Each row was made from one small tree. The marks that hang from a mark follow it in brackets, in alphabetical order. Every link used is in the known rows. Write each row's tree.
In the rows, 128 means zero.
Known rows:
zage[vuvo[dako]]: [144 158 139 142 130 126  89 125 123 153 131 193 124 134 103 123 161  93]
dako[nimu[livom[zukog]] vuvo]: [202 167 167 143 105 112  96 107 186 152 133 137 191 122 137 133 137  84]
livom[figese]: [144 112 141 146 121 150  89 114 123 174 135 154 129 154 151 131 164 138]
zukog[livom[nimu]]: [166 101 122 126 129 187 125 132  80 199 133 160 128  92 135 125 105 108]
dako[vuvo]: [143 166 138 118 148 155 110 118 122 165 128 155 158 125 109 174 175  77]
livom[figese nimu zukog]: [167 109 153 188 132 146  90  89 138 153 103 143 129 170 173  80 185 203]
zukog[livom[figese[tinu] nimu]]: [162 107 124 140 141 205 102 147  96 188 120 139 153 128 141  87 134 157]
dako[nimu vuvo]: [155 188 144 112  99 143 100  89 141 184 144 150 179 106 133 122 151  71]
dako[nimu]: [156 143 152 116  67 134 102  86 135 193 168 160 142  94 145 122 125  91]
vuvo[dako]: [132 125 126 134 139 137  93 143 123 174 154 158 143 124 100 128 154  76]
tinu[nimu zukog]: [108 126 117 147  83 115 110 134 114 140 163 171  90 121 158 142 181 101]
zage[nimu[livom]]: [196 108 136 121 131 145 121 132 153 171 147 153 171  84 143 175 100  89]
zukog[livom[figese nimu]]: [168  94 118 145 134 189 107 132  86 202 120 151 134 126 157  89 117 140]
nimu[livom[figese zukog]]: [204  88 171 181 127 109  90 133 177 135 125 138 144 167 152 154 141 148]
vuvo[dako[nimu[livom[figese[tinu] zukog]]]]: [177 133 150 162 113 116  69 144 188 155 150 127 188 147 125  71 146 116]
nimu[livom[figese]]: [190  88 151 168 122 124  97 158 154 167 127 154 147 150 151 159 138 120]
nimu[livom[figese[tinu] zukog]]: [199 103 176 177 134 124  85 148 189 121 124 125 163 168 137 152 160 166]
vuvo[dako[nimu[livom]]]: [173 127 135 147 102 111  88 149 160 185 160 153 171 114 122  99 122  64]
zage[nimu[livom[figese[tinu] zukog]] vuvo]: [212 149 163 154 138 135  90 111 188 114 111 157 173 134 147 125 134 164]
tinu[zukog]: [107 109 148 143 103 118 105  98 119 147 164 146 105 142 138 166 182 104]

Which tree is each row?
[157 111 135 119 136 193  94 142 110 174 144 133 149 130 125 122 120 133]
zukog[livom[figese[tinu]]]
[189 174 152 145 110 137  86 135 183 170 125 133 215 140 141 109 159 100]
dako[nimu[livom[figese[tinu]]] vuvo]
[193 167 150 132 101 123 104 125 169 179 137 150 195 111 135 139 135  63]
dako[nimu[livom] vuvo]
[190 117 139 158 102 111 113 166 154 135 141 173 122 106 147 164 132 110]
tinu[nimu[livom[zukog]]]
[120 119 137 179 127 166  90 125 126 158 112 134 147 172 160  79 226 191]
livom[figese[tinu[zukog]] nimu]
[172 141 150 144 117 143 106 178 167 120 143 151 153 111 118 163 163 133]
figese[tinu[nimu[livom[zukog]]]]
[150 128 138 164 102 111  70 150 175 161 158 130 181 152 131  71 163 101]
vuvo[dako[nimu[livom[figese[tinu[zukog]]]]]]
[115 122 150 152 121 149  79 121 141 139 142 128 142 175 141 123 207 162]
livom[figese[tinu[zukog]]]
[167  97 157 173 121 124  88 165 168 139 133 132 158 170 143 154 176 140]
nimu[livom[figese[tinu[zukog]]]]
[144 107 124 167  86  95 114 169 140 133 155 169 106 126 161 159 165  93]
tinu[nimu[livom] zukog]
[191 112 137 173 106 114 101 166 160 137 130 167 125 134 166 135 141 135]
tinu[nimu[livom[figese zukog]]]
[180 127 147 154 103 102  84 134 173 166 159 143 169 122 124  94 124  84]
vuvo[dako[nimu[livom[zukog]]]]
[199 173 167 153 114 125  80 117 200 143 122 121 212 151 142 103 161 125]
dako[nimu[livom[figese[tinu] zukog]] vuvo]
[206 146 144 153 148 112  94 122 178 125 125 168 169 116 124 118 115 106]
zage[nimu[livom[zukog]] vuvo[dako]]
[120 122 140 133 124 174 106 134 114 148 149 127 142 127 118 134 177 134]
figese[tinu[zukog[livom[nimu]]]]
[160 166 122 120 141 144  97 106 135 156 137 183 157  99 117 106 130  92]
zage[nimu vuvo[dako]]
[183 142 148 153 128 130  92 123 171 126 120 160 165 138 153 125 150 143]
zage[nimu[livom[figese[tinu[zukog]]]] vuvo]
[122 107 103 148  94 139 101 143  97 151 157 157  97 133 173 103 144 116]
tinu[nimu zukog[livom[figese]]]
[176 154 146 164 101 105  74 129 155 163 127 183 150 146 132  77 143 102]
zage[vuvo[dako[nimu[livom[figese]]]]]
[152 172 143 139  97 119  83 106 135 167 141 190 137 121 116  89 146  88]
zage[vuvo[dako[nimu]]]
[124  89 132 143 114 143  95 108 103 157 157 133 110 155 155 125 148 120]
tinu[zukog[livom[figese]]]
